Each row was made from one walk, in order. Every step used is in the known rows, and no mark comes twice. Write each row's walk.
In the rows, zero is written as 128.
Known rows:
kisum > rinem > gizuf: [161 148 141  99 106 176  92 154 116 101 158  96 118 120 145 149 154 131
 100  96 170  95 177 113 166 136 116 137 116 149 128 122 127 170  94 171
 164 167  92 132 147 131  80 108 120 153]
bazi > nesim: [110 143 146 113 100 155 124 101 114 110 129 132 115 105 119 139 135 128
 147  87 171  81 115 123 115 119 134 162 140  92 134 141 137 132 103 145
 123 172  96 139 170 115 149 131 125 106]
nibuv > nesim > kisum > rinem > vuzaval: [157  92 142 158 106 137  60 182  76 142 170 101  65 169 120 165 153 147
 126  65 175 119 162  83 191 121 132 131 143 153  96 142 117 146 115 140
 178 168  13 114 126 158 116 120 142 181]
kisum > rinem > gizuf > nesim > magabab: [187 128 180  94 110 137 123 119  94  83 143  49  94 144 172 171 157 166
 102 101 149 119 158  88 131 133  99 109 134 147 110 136 126 193  91 181
 173 155 108 141 135 133  89  83  91 171]
bepov > nesim > kisum > rinem > gizuf: [186 118 147 101 105 205  94 166 107 127 190  75  91 176 144 197 203 157
 128  84 172 119 153  81 162 123 113 129 140 133 144  94 101 190 105 156
 152 189  78 102 125 155  67 112 153 204]
kisum > rinem: [138 130 158 115 104 149  84 139 129 122 149 101 113 104 143 111 128 110
  99  86 185 113 146  84 160 152 136 156  91 130 137 152 111 157  95 155
 157 158  80 147 147 119 121 126 133 139]
vuzaval > rinem: [125 126 141 106 132 142  98 130  90 117 125 117 112 131 119 122 116 139
 137 104 151  97 105 111 113 146 134 120 143 143 114 151 122 153 132 148
 134 170  83 148 173 108 149 131 130  90]
kisum > nesim > bepov: [156 168 175  97  92 166  86  98 106 111 186 102 140 157 144 181 123 127
 126 105 140 123 108  91 114 110 110 119 157 129 142 111 124 159 114 171
 130 170  94 102 165 137 141 136 119 149]
bazi > nesim > bepov: [125 145 150  96  92 174 114 104 107 100 169 137 128 130 142 153 139 121
 143 102 151 106 101 136 113  90 101 140 158  86 134 121 140 163 109 150
 124 177 113 132 190 109 143 113 107 122]
kisum > nesim > bazi: [156 162 164 116  90 151  96 119 110 121 174 110 130 118 113 195 109 136
 114 101 171 111  94  86 149 114 113 120 127 119 147 145 114 167 100 129
  90 163  54 135 138 127 163 145 135 134]
bepov > nesim: [153 143 155  84 103 199 106 106 113 132 133  99 126 141 140 160 147 118
 136 116 163 104 132 104 129 143 143 145 139 110 143 109 123 150 123 148
 137 180 121  97 130 114 130 152 168 130]
kisum > rinem > zazi: [153 107 162 122 108 165 106 123 146 131 130  78 100 111 162 144 126 136
  78  78 167 116 176 103 162 151 131 157  65 112 128 142 103 185  85 164
 192 171  97 120 152 116 122 112 131 122]
zazi > rinem > kisum > nesim > magabab: [159 162 188 101 148 125 148 102  87 110 153  95  80 147 108 187 181 149
 148 121 171 122 134  79  76 216  70  77 123 135 136 132 129 211 119 174
 156 150  55 143 151 153 136 173  73 150]
nibuv > nesim > gizuf: [144 141 146 108 117 172 109 141  82 112 134 113  87 149 148 157 171 145
 124 106 141 110 119 103 133 119  90 114 160 111 108 101 162 123 172 118
 148 136  50  83 145 145 160 144 144 111]
vuzaval > rinem > gizuf: [146 136 122 107 123 166 108 151  83 100 131 113 111 156 122 149 142 164
 129 106 136  72 139 146 122 135 116 107 171 159 103 128 137 166 121 167
 129 169  92 134 177 120 104 114 109 104]
nesim > zazi > rinem > vuzaval: [127 119  98 101  82 170  97 142 111 123 122 142 111 150 110 133 145 103
  95 117 126 107 165 149 150 188 140 107 118 150  96 130 167 191  56 170
 141 122  30 143 141  94 101 171 124 155]
bazi > nesim > vuzaval > rinem: [111 114 130 127 103 164 127 123  81  94 147 112  99 134 120 136 103 122
 155  53 156  87  69 121 103 112 111 117 190  87 145 163 137 180  88 124
 111 154  87 187 180 103 177 115 114  97]
nibuv > nesim: [141 136 146 122 107 143 103 121  89 119 116  97 106 139 122 160 144 115
 134 115 163  92 138  98 148 121 129 128 160 132 120 127 141 129 158 122
 143 170  89  99 153 133 160 130 147  94]
nibuv > nesim > zazi: [139 142 125 132  90 143  99 128 113 106 106  97  96 163 134 157 155 107
 100  98 147  83 124  92 155 139 133 119 170 132 122 115 136 149 141 140
 131 152  45  93 167 133 157 136 166 111]
bazi > nesim > zazi > rinem: [ 99 138 121  90  83 173 144 100 133  98 126 137  97 120 105 117 169 103
 133 103 153  83 107 118 105 159 113 127 129 106 152 134 161 192  72 152
 115 139  37 155 182  97 131 154 112 134]
gizuf > nesim > kisum > rinem > vuzaval: [154  75 154 118 104 128  74 168  78 133 161  89 102 160 125 151 133 170
 117  75 155 131 159  86 162 116 143 138 137 140 102 149 120 163  57 167
 164 140  40 147 100 137 112 122 142 200]
nesim > kisum > rinem: [128 102 139 122 122 149  76 169 118 133 169 112  81 142 120 151 158 139
 114  69 189 143 125  72 173 127 133 146 119 135 126 141  98 163 115 129
 141 157  52 144 135 149 113 125 150 164]
kisum > nesim: [144 157 167 112  99 148  95 102 108 129 146 103 134 137 120 161 114 120
 128  96 159  99 119  83 119 134 130 131 144 137 141 136 128 138 111 162
 124 170  72 104 134 137 144 152 129 130]
bepov > nesim > zazi: [154 143 134  95  79 198 103 110 138 122 124  99 118 164 145 149 166 106
  97 102 139  96 119  97 140 159 154 125 151 110 149 104 122 180 108 169
 124 166  95  95 142 116 125 167 187 154]
bepov > nesim > kisum > rinem > vuzaval: [172 101 155 123  93 192  67 169  95 150 188  99  94 168 139 163 164 142
 124  63 169 130 156  88 171 149 153 144 122 137 121 122  99 178  83 163
 176 184  58 125 107 139  94 146 160 216]
gizuf > nesim > zazi > rinem > magabab: [139 111 102  71 105 143 140  82 112 106  91 105 114 166 134 129 186 114
 105 149 112 103 169 101  86 154 127 102 151 133 138 133 142 200  57 150
 112  88  39 165 165  94 135 179 156 137]
gizuf > nesim: [133 118 158  86 108 135 115 103  89 117 113  92 142 128 123 144 122 140
 125 128 138 111 137 104 120 115 135 141 146 124 122 138 146 137  93 155
 126 144 108 133 129 112 147 131 154 114]
nesim > zazi > rinem: [117 126 103  80  99 167 116 123 128 108 118 132 107 141 108 129 162  99
 101 131 135 116 133 115 135 186 115 110 119 130 130 121 154 196  92 143
 121 119  44 141 160 104 114 159 135 133]

Which walk is each row?
[146  92 115  86 124 159 111 148  68 113 139  91 115 182 117 209 163 191
 135 123 137 122 165 133 131  78 110 113 190 139  97 112 149 159 104 146
 117 130  88 109 121 155 104 102 148 147]
rinem > gizuf > nesim > kisum
[158  93  97  66  95 180 143 135  65  84 142  86 124 162 121 185 146 125
 132 149 122 130 167 138 102 121  72  80 170 132 137 112 200 210  43 127
 140  94 104 165 120 105 100 112 113 126]
zazi > rinem > gizuf > nesim > vuzaval
[164 141 159 132 121 151 111 137  81 120 164  84 126 171 121 194 127 111
 130  75 176 112 126  78 106 162  96  93 177 101 147 134 132 179  86 159
 139 122  90 141 126 174 167 163 134 132]
rinem > kisum > nesim > vuzaval
[155  86 116 113 122 143 118 106  63 101 112  80 115 186 155 145 121 130
 128  98 116  95 129  98  78 109 125  93 213 122 119 162 117 192  65 118
 113  98  86 193 160 107 185 146 157  90]
gizuf > nesim > vuzaval > rinem > magabab
[165  96 103  92  92 176 119 138  70  92 136  74 139 169 149 194 128 142
 112 118 125 120 158 135 128  88 104  98 205 116 118 120 173 185  65 140
 139 106 134 139 112 129 126 105 140 125]
rinem > gizuf > nesim > vuzaval
[164 165 182 134 143 126 117 135  79 120 187 102 112 146  89 174 128 183
 147  93 169  88  90  89 106 151  85  82 149 134 153 159  96 201 114 160
 109 172  37 169 179 149 179 164 108 112]
vuzaval > rinem > kisum > nesim > bazi
[162 115 136  80 109 160 125 122  79 100 117  89 137 147 130 180 145 159
 120 141 125  95 178 136 114  95 120 125 172 140 115 113 159 153  95 171
 136 140 124 117 134 125 108 109 127 122]
rinem > gizuf > nesim
[171 144 154  84 101 199 110 115 113 129 160 107 127 116 128 191 145 133
 117 121 163 119 104 118 156 125 119 132 124 102 148 120 114 180 113 110
 110 173 103 123 131 102 157 147 166 136]
bepov > nesim > bazi
[173 140 108  61  79 225 136 122 116 104 142 100 111 166 133 177 214 116
 119 134 120 101 152 128 123 176 109  91 147 139 152  74 168 224  84 169
 135 149  81  97 152 100  63 155 141 164]
bepov > nesim > zazi > rinem > gizuf
[144  92 126  95 101 153 108 127  81 109 125  80 141 147 134 164 102 109
 114 104 142 133 128 105 120 104 123 120 178  99 131 146 165 167  72 124
 130 103 122 150 108 112 164 127 164 113]
gizuf > nesim > vuzaval
[158 140 162  74 108 215 118 128 104 121 151 117 106 148 162 144 178 138
 126 114 134 120 113 104 116 148 122 126 144  86 132  85 149 148 140 145
 147 149  95  81 111 129 133 168 167 155]
bepov > nesim > gizuf
[106 113 155 129 111 151 102 139 121 122 180 115  73 117 116 145 160 144
 144  44 202 114 102  75 144 113 124 163 116  98 150 145 105 159  97 133
 135 176  42 151 159 142 129 113 122 166]
bazi > nesim > kisum > rinem
[181 109 146 108 121 192  87 116 122 139 165  88  82 172 151 168 212 135
 133  72 180 118 161  58 137 137 147 145 134 117 154 129  62 187 100 125
 137 160  56 135 145 143 121 165 188 189]
bepov > nesim > kisum > rinem > magabab
[157 124 119  86  83 164 114 129 107  93 111  86 133 177 139 171 156 147
  86 123 116  85 164 131 127 108 131 106 191 134 108 107 160 178  79 186
 121 122  98 110 138 129 107 115 151 146]
rinem > gizuf > nesim > zazi
[142 155 173  85 138 158 145 135  73 118 188 124  91 152 104 154 191 153
 152 119 149 118 127  83  67 196  52  76 126 117 148 107 169 187 120 171
 156 117  21 120 140 166 132 196  94 151]
zazi > rinem > kisum > nesim > gizuf
[129 116 119  97 104 172 110 145  88 135 133 150 127 124  97 136 134 119
 129 135 139 108 179 152 131 179 130 117 105 149  94 136 166 163  72 159
 158 145  62 151 132  98 105 171 110 138]
zazi > rinem > vuzaval
[150 164 184 107 139 157 124 138  82 119 170 115 101 164 128 162 174 171
 132  91 153 106 122  84  80 163  77  94 153 103 129 107 141 151 140 182
 152 125  44 100 134 181 151 186 117 150]
rinem > kisum > nesim > gizuf
[133 125  92  92 116 176 122  99 131 107 104 129 101 154 127 126 191  91
  96 132 129  92 170 107 114 168 134 104 135 136 126 127 125 195  76 134
 118 100  29 160 177  99 123 187 153 128]
nesim > zazi > rinem > magabab
[151 115 116 131 100 162 101 140  81 110 131  87 112 158 140 181 124  94
 119  95 160 111 126  97 150 110 110 114 184 115 127 128 154 152 125  93
 150 134  91 121 136 135 172 127 163  93]
nibuv > nesim > vuzaval
[139  89 136 134 109 156  57 187 100 141 172 121  90 151 121 152 130 145
 108  63 178 129 158 101 183 137 149 142 116 139  87 154 103 157  80 157
 163 158  33 151 116 146  98 136 144 195]
nesim > kisum > rinem > vuzaval
[150  90 132  97 137 147 116 163  40 103 135  88  97 197 104 187 157 210
 152 118 122 114 125 124 113  87 110  97 207 164 101 123 134 175 117 153
 113 148  76 134 157 149 110  98 125 134]
vuzaval > rinem > gizuf > nesim > kisum
[104 144 129 119  83 164 120 101 136  99 121 128 112 132 127 131 147 114
 110  73 162  74 110 112 127 126 141 141 156  93 134 130 134 157  93 162
 109 156  67 135 175 117 147 136 142 134]
bazi > nesim > zazi
[154  80 150 130 123 165  91 154 129 147 146  84  71 144 141 183 152 163
  85  59 170 138 167  91 173 131 122 149  91 116 114 139  91 195  96 142
 173 163  69 124 147 144 123 115 144 158]
nesim > kisum > rinem > zazi
[150  87 119 135 116 179 114 137  99 116 126  77  95 157 158 167  93 142
  90  64 126 123 129 144 127 134 115 101 159  97 109 144 127 206  92 124
 153 148 113 154 164 110 168 112 137  78]
nesim > vuzaval > rinem > zazi
[131 129 115  95 128 150 141 137 117 111 122 127  97 152 100 137 186 116
 109 134 151 104 153 114 111 209 100  99 123 124 131 120 154 215 101 167
 150 113  45 154 170 125 118 181 131 124]
nesim > zazi > rinem > kisum
[142 128 107  70 118 187 130 138  98 103 137 127 118 128 113 165 174 127
 128 160 143 105 182 155 114 148  90 107 128 151 116 109 177 185  98 146
 143 141  85 132 156 107  82 127 101 125]
zazi > rinem > gizuf
[152 120 170  83 125 120 125  91  97 102 108  72 111 136 148 175 129 156
 113 119 135 126 124  97 114 135 121 123 146 123  97 147 133 163 119 152
 134 144 116 136 127 120 150 119 120 121]
gizuf > nesim > magabab
[141  83 133 110 112 142 110 131  59  99 126  76 121 160 128 147  92 130
 126  95 127 117  92  99 100 113 117  98 191 124 126 161 145 180  78 131
 120 118 101 182 141 106 170 120 141 100]
gizuf > nesim > vuzaval > rinem
[183 117 116  99 100 221 111 151  67  98 160  73 120 189 154 181 153 129
 134  90 131 100 120 136 115 136 112  85 202 124 144 106 142 213  93 136
 139 164 123 134 146 113 110 120 144 131]
bepov > nesim > vuzaval > rinem > gizuf
[137 130 123 121 142 149 103 110  97 123 104 124 108 153 140 119 146 140
 137 103 138  70 150 111  91 141 148 122 160 146 105 156  92 160 125 145
 114 148  65 168 192 108 154 158 144  90]
vuzaval > rinem > magabab
[153 116  99 115 118 191 101 174  65  86 147  93 117 169 138 166 120 137
 119  87 135  99 128 149 126 120 106  81 200 137 100 122 144 201  99 132
 130 139 108 160 158 127 126 111 114 102]
nesim > vuzaval > rinem > gizuf
[149 120 151  87 102 137 116 119  96 110 138 110 130 113 115 175 109 151
 110 136 148 123 114 113 149  87 112 124 135 118 133 146 132 169  91 113
  97 135  92 153 125  96 169 122 153 117]
gizuf > nesim > bazi
[147 132 130  68  85 207 125  99 130 117 128 106 112 152 122 140 185  95
 114 127 134 113 124 108 125 193 124 110 121 120 166 100 152 209  92 153
 131 151  63 118 149  95 105 173 162 157]
bepov > nesim > zazi > rinem
[144 130 122 117 130 139 143 127  97 109 124 105  79 177  95 156 207 120
 129 134 156  90 154 100 118 195  78  85 144 136 141 113 161 192 129 150
 161 129  27 127 185 137 139 172 137 114]
nibuv > nesim > zazi > rinem > kisum
[153 114 129  51 107 166 146 118  73  95 131 102 125 138 108 167 171 149
 135 170 125 106 182 140  98 128  85 103 142 151 131 109 187 184  73 161
 138 131  94 140 142 106  90 118 106 127]
zazi > rinem > gizuf > nesim
[160 120 124  85  70 209 106 122 114 130 143 127 111 167 130 140 170 104
 110 119 125  96 159 134 132 200 146 101 121 138 125 100 159 204  66 179
 149 152  50 120 135  93  94 184 150 190]
bepov > nesim > zazi > rinem > vuzaval
